What can hang from each mark
kitone: soga
gudav: soga
sadofa: reso soga
zuto: lasape
tevu: soga
lasape: kitone zuto
soga: gudav kitone sadofa tevu

Every row comes from one small tree of marks. Brackets hold a mark, then the marks that hang from it, in alphabetical order. Every link used is in the known rows. Which tree was each row made from?
Known rows
{zuto {lasape kitone}}: [ 37 -22 -29  11 -20  17 -15  -8  -3  -8  20  -1   7  13 -15   1   4  10
 -17  17]
{lasape {kitone {soga sadofa tevu}} zuto}: [ 22   0 -45   3 -28  12  -8   9  -4 -19  43 -12  20  28   6 -11   8 -11
  -6 -10]
{zuto {lasape {kitone {soga gudav {sadofa reso}}}}}: [ 14  -2 -19   7 -30   1 -11  13 -24  -3  46  -9  21  18  -7  13   3   2
   2  12]
{kitone {soga gudav {sadofa reso} tevu}}: [  6  -7 -44   7 -44   1   2  21  -2  -5  42  -9  13   4   4   6   2  10
   1  -6]
{kitone {soga tevu}}: [ 32 -31 -47  18 -39  11   2  13   6  -9  25 -19  10   5  -3 -15   3   8
 -20  14]
{tevu soga}: [ 28 -15 -40   8 -24  -6 -12  -3  22 -15  16  -4 -10   2 -14 -11  25  10
 -20  24]
{gudav {soga sadofa tevu}}: [ 10 -24 -49   3 -16   5 -20   6   1 -13  28  -9   4   7   2  -6   3   2
 -19   6]
{kitone {soga sadofa tevu}}: [ 14 -19 -46  12 -35  10 -10  15   0 -11  31 -15   7   5  -1  -7   1   4
 -13   6]
{zuto lasape}: [ 33 -33 -31  13 -31  16 -19  -3   7  -4  15  -4  -5   1 -18   1   5  13
 -19  28]
{lasape {kitone {soga tevu}} zuto}: [ 40 -11 -45   9 -31  11   3   9   3 -16  38 -15  23  27   4 -20  11  -5
 -13  -4]
{gudav {soga kitone sadofa}}: [ 20  -7 -35  13 -14   8 -21   4  -6  -6  33   1 -16  16  -6   3  19   1
 -17  22]
{gudav {soga tevu}}: [ 29 -35 -51   8 -20   6  -8   6   7 -12  22 -13   6   6   0 -15   7   6
 -25  14]
{lasape {kitone {soga gudav sadofa tevu}} zuto}: [ 20   6 -42  -4 -30   7  -7   9 -16 -26  44 -10  17  34   4  -1  13 -16
   3 -22]
{kitone {soga sadofa}}: [ 18 -10 -40  21 -32  11 -17   9   6  -3  39 -15  -3   4  -5  -5  11   9
 -14  26]
{sadofa soga}: [ 35 -21 -39  19 -17   7 -10 -11  16 -19  23  -9 -16  -3  -1  -3  16  20
 -14  41]
{gudav {soga kitone sadofa tevu}}: [ 18 -17 -42   3 -19   9 -15   8 -12 -14  24   0  -6  19  -3   0   9  -5
 -18   3]
{soga gudav kitone {sadofa reso} tevu}: [ 11   3 -41   1 -40   9   3  14  -3  -8  27  17  -4  12  -6  21   7  12
   5 -22]

Write each row's tree
[ 14  -1 -35  15 -23   4 -11  13   3   8  41   3  -7   8  -1   3  15  13
 -11  23] -> {gudav {soga kitone {sadofa reso}}}
[ 40   3 -36  11 -30   8  -2   4  -3 -17  47 -14  10  30   0  -6  24  -6
  -3   5] -> {lasape {kitone {soga gudav}} zuto}
[ 17  -4 -42  -2 -32  15  -7   3 -13 -22  19  14 -14  20 -12  19  10   1
  -2 -22] -> {soga gudav kitone sadofa tevu}
[  8  16 -27  -2 -31 -14  -7   8   2 -13  29  16 -16  13 -13  16  30   7
   2   3] -> {tevu {soga gudav kitone {sadofa reso}}}
[ 32  -2 -29   0 -26  -8  -6  -2  -2 -25  15   8 -22  20 -20   6  34   0
  -8  10] -> {tevu {soga gudav kitone}}
[ 39 -26 -24  17 -26  10 -10   4 -16  -6  31 -18  17  17 -13  -9   4   0
 -18  32] -> {zuto {lasape {kitone soga}}}
[ 15   7 -44   8 -35   6   1  18   5  -4  51  -9  30  19  12  -9   5   1
  -1 -12] -> {lasape {kitone {soga {sadofa reso} tevu}} zuto}
[ 11 -10 -41   6 -26   2  -4  18  -2   0  33   5   4  10   3   1   6   8
 -11   3] -> {gudav {soga kitone {sadofa reso} tevu}}
[ 10 -11 -48  -3 -30  12 -12   1  -1 -21  23   3  -6   9  -6  13   5   8
  -3 -20] -> {soga gudav sadofa tevu}
[ 27 -10 -34   5 -31  -1  16   6  -5 -21  21   8  -7   8   1  13  11  15
   4   7] -> {sadofa reso {soga gudav kitone tevu}}
[ 12 -17 -29   5 -33   3  -5  18 -18  -1  37 -11  34  12  -2  -1 -11   4
  -6   4] -> {zuto {lasape {kitone {soga {sadofa reso} tevu}}}}
[ 15   9 -30  -5 -24  -8 -18  -1  -8 -27  20  11 -24  20 -18  14  32  -6
  -3   3] -> {tevu {soga gudav kitone sadofa}}
[ 24 -24 -45  13 -28   1   8   3  19 -12  23  -3   5 -10   8  -4   3  28
  -8  22] -> {sadofa reso {soga tevu}}
[  7 -13 -46  15 -43   5   0  22   9   3  40 -11  17  -3   5  -6  -3  15
  -8   6] -> {kitone {soga {sadofa reso} tevu}}
[ 11   9 -31   6 -30  -9  -9   8  13  -5  28  14 -12   6 -11   5  26  13
  -6  13] -> {tevu {soga kitone {sadofa reso}}}
[  8   2 -35  -4 -23 -10 -23  -4   5 -25  23   2 -16  10 -14   8  27   0
  -5   5] -> {tevu {soga gudav sadofa}}
[  9   2 -35  16 -41   1  -5  17   4   3  51  -8   3   1   1   9  11  15
   1  15] -> {kitone {soga gudav {sadofa reso}}}
[ 28 -25 -43   2 -21   3   0  -6  -2 -35  16  -6  -7   6  -1   6  10   9
  -5  11] -> {sadofa {soga gudav tevu}}
[ 35 -17 -36   1 -22   6   6  -3 -14 -36  10   4 -15  17  -5  12  16   3
  -3   7] -> {sadofa {soga gudav kitone tevu}}
[ 12 -12 -43   4 -37   7  -8  14 -12 -20  33 -13   5  12  -4   4   5  -3
  -4  -5] -> {kitone {soga gudav sadofa tevu}}
[  4  -4 -48   1 -38   6  -1   9   9  -7  32   7   5   1   0  15   2  20
   4 -19] -> {soga gudav {sadofa reso} tevu}
[ 14  12 -33  10 -37  10  -3   8   3  -1  37  18 -17   8  -9  24  17  17
   4  -3] -> {soga gudav kitone {sadofa reso}}
[ 18   2 -32   4 -22  -4 -19   0   3 -19  19   9 -21  15 -16   3  30   1
 -11  14] -> {tevu {soga kitone sadofa}}
